Each row was made from one small tree. Brackets hold a mark, then the marks that hang from it, in the order of their numbers. Every link used is in the known rows. Write each row's tree.
Known rows:
{Q_145 {Q_991 {Q_634 {Q_452 Q_744}} Q_689}}: [-0.61  3.65  0.99 -2.01 -0.03  0.24 -0.54  2.53 -1.40  1.53 -0.78 -0.87
  1.72  0.01  1.24  0.38 -0.78 -0.94 -2.22 -3.32]
{Q_452 {Q_744 Q_56}}: [ 1.37 -0.17 -1.43 -1.66  0.46 -1.23  1.66  0.48 -0.88 -0.16  0.55  0.13
  2.37 -0.08  1.53  3.10  0.77 -0.90  0.77 -0.23]
{Q_56 {Q_634 {Q_452 {Q_744 {Q_855 Q_991}}}}}: [-0.54  1.82 -1.72 -1.82 -0.20 -2.84  1.58  0.63  1.21  0.16 -0.32 -1.53
  3.99 -1.52  1.61  5.96  1.42 -1.28 -0.53 -2.27]
{Q_744 {Q_56 {Q_634 Q_452}} {Q_855 Q_991}}: [-0.60  0.30 -2.15 -1.60  0.73 -2.53  3.16  0.44  1.33 -0.61  0.42 -0.74
  3.21 -1.04  1.58  5.43  2.42 -0.69  0.67 -0.79]
{Q_991 {Q_634 Q_452} Q_689}: [-0.50  3.47  0.60 -0.26 -0.43 -0.47  0.53  1.78 -0.48  0.45 -0.45 -0.10
  0.84  0.26 -0.20  0.25 -1.16  0.52 -0.80 -2.17]
{Q_56 {Q_634 {Q_452 Q_744}}}: [ 0.09  3.70 -1.48 -1.39  0.42 -3.50  1.71  0.33  0.12  0.19 -0.27 -0.43
  3.30 -0.68  1.13  3.90  1.11 -1.32 -0.08 -2.24]
{Q_452 {Q_744 Q_56 {Q_855 Q_634}}}: [ 1.72 -1.85 -1.58 -1.69  1.57 -0.53  1.85  1.07 -0.52 -2.68  1.93 -0.86
  2.40  0.22  1.16  4.52  0.19  0.04 -0.44 -0.52]
{Q_452 {Q_744 {Q_56 Q_634} {Q_855 Q_991}}}: [ 0.42 -1.57 -2.31 -2.54  0.64 -2.16  1.91  0.39  0.72 -0.31  0.52 -1.15
  3.42 -1.14  2.67  6.38  2.02 -1.16  0.62 -0.76]
{Q_855 {Q_744 Q_56} {Q_991 Q_634 Q_689}}: [ 0.03  0.15  0.37 -0.24  0.47  0.37  1.50  3.70 -0.79  0.77  0.19 -0.91
  0.63 -0.15  1.10  1.42 -0.36  2.20  0.65 -0.09]
{Q_744 Q_452 Q_855}: [ 1.51 -0.60 -0.28 -1.20 -0.25 -0.96  0.96 -1.59 -0.22 -1.48  0.55  0.97
  1.25  0.62  1.92  3.65 -0.52 -0.07  0.10 -0.60]
{Q_991 {Q_634 {Q_452 Q_744}} Q_689}: [-0.47  3.91  0.28 -0.97 -0.62 -1.05  0.20  2.45 -0.73  0.99 -0.53 -0.43
  2.08 -0.17  0.83  1.60 -0.78 -0.11 -1.15 -3.05]
{Q_145 Q_991}: [ 1.14  0.34  0.64 -1.67  0.48  0.99  0.13 -0.92 -0.85 -0.13 -0.38 -0.36
  0.14  0.41  0.23 -0.11 -0.80 -1.03 -0.83 -0.41]
{Q_452 {Q_744 Q_855}}: [ 1.61 -0.21 -0.30 -1.55 -0.25 -0.68  0.78 -0.90 -0.65 -0.97  0.52 -0.55
  2.02 -0.40  1.19  4.00 -0.79 -0.90 -0.79 -1.35]
{Q_634 {Q_452 Q_744}}: [ 0.47  3.18 -0.56 -1.05 -0.32 -1.83  1.35  0.63 -0.35  0.11 -0.13 -0.31
  2.84 -0.50  0.61  2.78  0.11 -0.87 -0.46 -1.77]
{Q_145 {Q_991 Q_689}}: [ 1.01 -0.03  1.11 -1.72  0.21  1.12  0.10 -0.47 -0.81  1.65 -1.59 -0.62
 -0.31  0.43  0.09  0.10 -1.17 -0.15 -0.68 -0.66]
{Q_634 {Q_452 {Q_744 Q_56 {Q_855 Q_991}}}}: [-0.13  0.18 -1.54 -2.08 -0.28 -1.59  2.09  1.53  0.65 -0.19  0.50 -0.94
  4.31 -1.25  1.81  5.76  1.72 -0.83 -0.06 -1.09]
{Q_991 Q_689}: [ 1.08  0.15  0.42 -0.61 -0.29 -0.11  0.78 -0.45 -0.21  1.16 -1.21 -0.13
  0.12  0.20 -0.39  1.17 -1.21  0.65  0.42 -0.48]
{Q_634 {Q_452 {Q_744 Q_56}}}: [ 0.46  2.16 -1.43 -1.67  0.44 -2.15  2.37  1.17 -0.35  0.04  0.59  0.09
  3.47 -0.34  1.42  3.55  1.53 -0.97  0.46 -1.06]
{Q_855 Q_634}: [ 1.31 -0.21 -0.61 -0.14  0.88  0.13  0.88  0.65 -0.08 -2.28  0.65 -0.63
  0.37  0.78 -1.09  0.79 -1.44  0.98 -0.12  0.00]
{Q_855 {Q_634 Q_452}}: [ 0.49  2.14 -0.68  0.15  0.77 -0.88  1.60  1.42  0.32 -2.00  0.58 -0.62
  1.57  0.32 -1.18  1.19 -0.80  0.87 -0.51 -0.62]
{Q_56 Q_634}: [ 0.98  1.07 -1.11 -0.74  0.84 -2.03  1.48 -1.24  0.05 -0.53 -0.25 -0.02
  0.71  0.03  0.36  1.97  0.08 -0.66  0.48 -0.65]
{Q_855 {Q_634 Q_452} {Q_991 Q_689}}: [-0.61  0.98 -0.54 -0.37 -0.33 -0.31  1.10  3.01  1.46  0.46 -1.21 -1.61
  1.61 -0.33 -1.32  1.90 -0.72  1.96 -0.06 -0.51]
{Q_452 {Q_744 {Q_855 Q_634}}}: [ 1.70 -0.77 -0.75 -1.06  0.71 -0.25  0.84  0.44 -0.44 -2.55  1.21 -1.21
  1.88  0.16  0.37  3.84 -1.19  0.19 -1.20 -1.10]

Write each row's tree:
[ 0.69  0.90 -0.38 -0.24  0.78 -0.62  1.80  0.54  0.33 -2.98  1.14 -0.86
  1.73  0.31 -0.88  2.87 -0.88  0.63 -1.11 -0.98]	{Q_744 {Q_855 {Q_634 Q_452}}}
[ 0.80  0.37 -2.29 -2.09  1.49 -2.90  2.23  0.11 -0.29 -0.15  0.46 -0.02
  2.64 -0.26  2.02  4.07  1.85 -1.32  1.05 -0.80]	{Q_452 {Q_744 {Q_56 Q_634}}}
[ 1.17 -0.60 -1.99 -2.31  1.39 -2.54  2.51 -0.69 -0.31 -1.05  1.07 -0.27
  2.80 -0.41  2.43  5.79  1.65 -1.60  0.46 -1.19]	{Q_452 {Q_744 {Q_56 Q_634} Q_855}}
[-0.13  2.83  0.56 -1.24 -0.53 -0.82  0.51  1.52 -0.87  0.05  0.16 -0.69
  2.32 -0.41  1.15  3.19 -1.15 -0.41 -1.67 -3.46]	{Q_991 {Q_634 {Q_452 {Q_744 Q_855}}} Q_689}
[ 0.91 -0.54 -0.97 -0.86  0.52 -1.17  2.31  1.92 -0.28  0.10  0.59  0.39
  2.07  0.16  2.46  3.55  1.09  1.90  1.82  1.10]	{Q_855 {Q_744 Q_56 Q_452} Q_991}
[ 0.17  0.99  1.36 -1.39  0.19  1.74 -0.97  0.97 -1.29  0.72 -0.83 -0.58
 -0.77  0.75  0.49 -1.43 -1.72 -0.26 -1.65 -1.79]	{Q_145 {Q_991 Q_634 Q_689}}
[-0.59  3.26  1.30 -1.30  0.32  0.91 -0.19  1.71 -0.96  0.96 -0.77 -0.49
  0.39  0.38  0.30 -0.98 -0.99 -0.41 -1.80 -2.42]	{Q_145 {Q_991 {Q_634 Q_452} Q_689}}
[ 1.32  0.98 -1.25 -0.93  2.22 -3.26  3.39  0.40 -0.92 -0.58  0.98  0.98
  1.74  0.57  2.97  4.05  1.80  0.94  1.88  0.23]	{Q_855 {Q_744 {Q_56 Q_634} Q_452}}
[-1.01  1.84 -0.23 -0.52 -1.00  0.05  0.28  1.62  0.60 -1.63  0.73 -0.95
  2.02 -0.60  0.58  2.09 -0.45 -0.19 -1.28 -2.05]	{Q_744 {Q_855 {Q_991 {Q_634 Q_452}}}}
[ 0.98 -0.10 -0.22  0.53  0.69  0.33  1.26  2.70  0.03 -1.48  0.59 -1.86
  0.93 -0.11 -0.77  1.49 -1.31  2.79  0.10  0.65]	{Q_855 Q_634 Q_744 Q_991}
[ 0.65  2.07 -0.25 -1.39 -0.38 -1.55  1.46 -0.17 -0.31 -0.75  0.54 -0.70
  3.14 -0.64  1.05  4.46 -0.14 -1.00 -1.06 -1.96]	{Q_634 {Q_452 {Q_744 Q_855}}}
[-0.15  2.21 -1.98 -1.18  1.48 -3.06  3.22  0.22  0.28 -0.62  0.44  0.33
  2.38 -0.13  0.99  3.23  2.31 -0.84  1.05 -0.80]	{Q_744 {Q_56 {Q_634 Q_452}}}
[-1.10  2.33 -1.62 -1.50 -0.34 -1.10  0.73  3.77  0.04 -0.24  0.81 -0.61
  3.62 -0.68  1.89  2.69  1.34 -0.70 -0.04 -1.69]	{Q_855 {Q_991 {Q_634 {Q_452 {Q_744 Q_56}}}}}
[-0.35 -0.15 -0.24 -0.64 -0.25 -0.04  1.31  2.07  1.49 -0.47 -0.55 -1.93
  1.90 -0.54 -0.95  3.64 -0.99  1.86 -0.71 -1.04]	{Q_744 {Q_855 {Q_634 Q_452} {Q_991 Q_689}}}
[-0.49  2.82 -0.65 -1.53  0.27 -1.36  1.35  3.09 -0.88  0.85  0.16  0.02
  2.59 -0.15  1.58  2.34  0.56 -0.24 -0.20 -2.42]	{Q_991 {Q_634 {Q_452 {Q_744 Q_56}}} Q_689}
[-0.26  1.32 -1.17 -0.18 -0.17 -0.41  1.05  2.46  1.41 -1.27  0.17 -1.49
  2.16 -0.28 -1.12  1.69 -0.38  1.22 -0.23 -0.16]	{Q_855 {Q_634 Q_452} Q_991}
[ 0.66  1.00 -1.17 -1.87  0.48 -1.89  2.74  0.35 -0.48 -0.91  1.10 -0.25
  3.72 -0.65  1.71  5.38  1.27 -1.21 -0.24 -1.38]	{Q_634 {Q_452 {Q_744 Q_56 Q_855}}}
[-0.50  3.58  0.70 -1.05  0.44  0.68 -0.23  1.31 -1.03 -0.87  0.37 -0.27
  0.87  0.46  0.49 -1.14 -0.59 -1.15 -2.10 -2.17]	{Q_145 {Q_991 {Q_634 Q_452}}}
[-0.03  1.98 -0.92 -1.62  0.47 -1.26  1.59  1.73 -0.99 -1.88  1.87 -0.05
  3.16 -0.27  2.11  3.83  0.72 -1.32 -1.12 -2.46]	{Q_991 {Q_634 {Q_452 {Q_744 Q_56 Q_855}}}}
[-0.56  3.75  0.52  0.65 -0.40 -0.39  1.00  3.53 -0.37 -0.72  0.63 -1.10
  1.73 -0.47  0.20  0.82 -0.70  1.39 -0.68 -1.25]	{Q_855 Q_744 {Q_991 {Q_634 Q_452}}}
[ 0.67 -0.04 -2.23 -1.78  1.45 -3.10  2.45 -0.48  0.09 -0.50  0.45  1.50
  1.84  0.72  2.77  3.73  2.25 -0.53  1.90  0.04]	{Q_744 {Q_56 Q_634} Q_452}
[-0.97  0.73 -1.07 -1.17 -0.23 -0.31  1.41  2.21  0.41 -1.77  1.40 -0.47
  2.60 -0.37  1.31  2.95  0.91 -0.30 -0.46 -1.27]	{Q_744 Q_56 {Q_855 {Q_991 {Q_634 Q_452}}}}
[ 0.04  0.45 -0.76 -0.60  0.58 -0.62  1.40  3.21 -0.79 -0.92  1.43  0.42
  1.67  0.62  2.97  2.03  0.55  1.74  1.04  0.15]	{Q_855 {Q_744 Q_56 Q_452} {Q_991 Q_634}}
[ 0.09 -0.96 -1.36 -1.93 -0.24  0.00  0.33  2.10 -0.22 -1.37  1.46 -0.89
  2.67 -0.62  2.38  3.90  0.52 -0.90 -0.50 -1.39]	{Q_452 {Q_744 Q_56 {Q_855 {Q_991 Q_634}}}}
[-0.29  0.64 -2.30 -1.44  0.47 -1.47  1.86  3.84  0.89 -0.92  0.76 -1.29
  4.03 -0.59  0.70  3.76  1.41  0.47  0.33 -0.30]	{Q_855 {Q_634 {Q_452 {Q_744 Q_56}}} Q_991}
[ 0.89  1.83 -0.57  0.44  2.11 -1.16  3.73  2.89 -0.74 -2.25  1.68 -0.61
  1.94  0.44 -0.24  2.23  0.31  2.13  0.33  0.23]	{Q_855 {Q_634 Q_452} {Q_744 Q_56}}
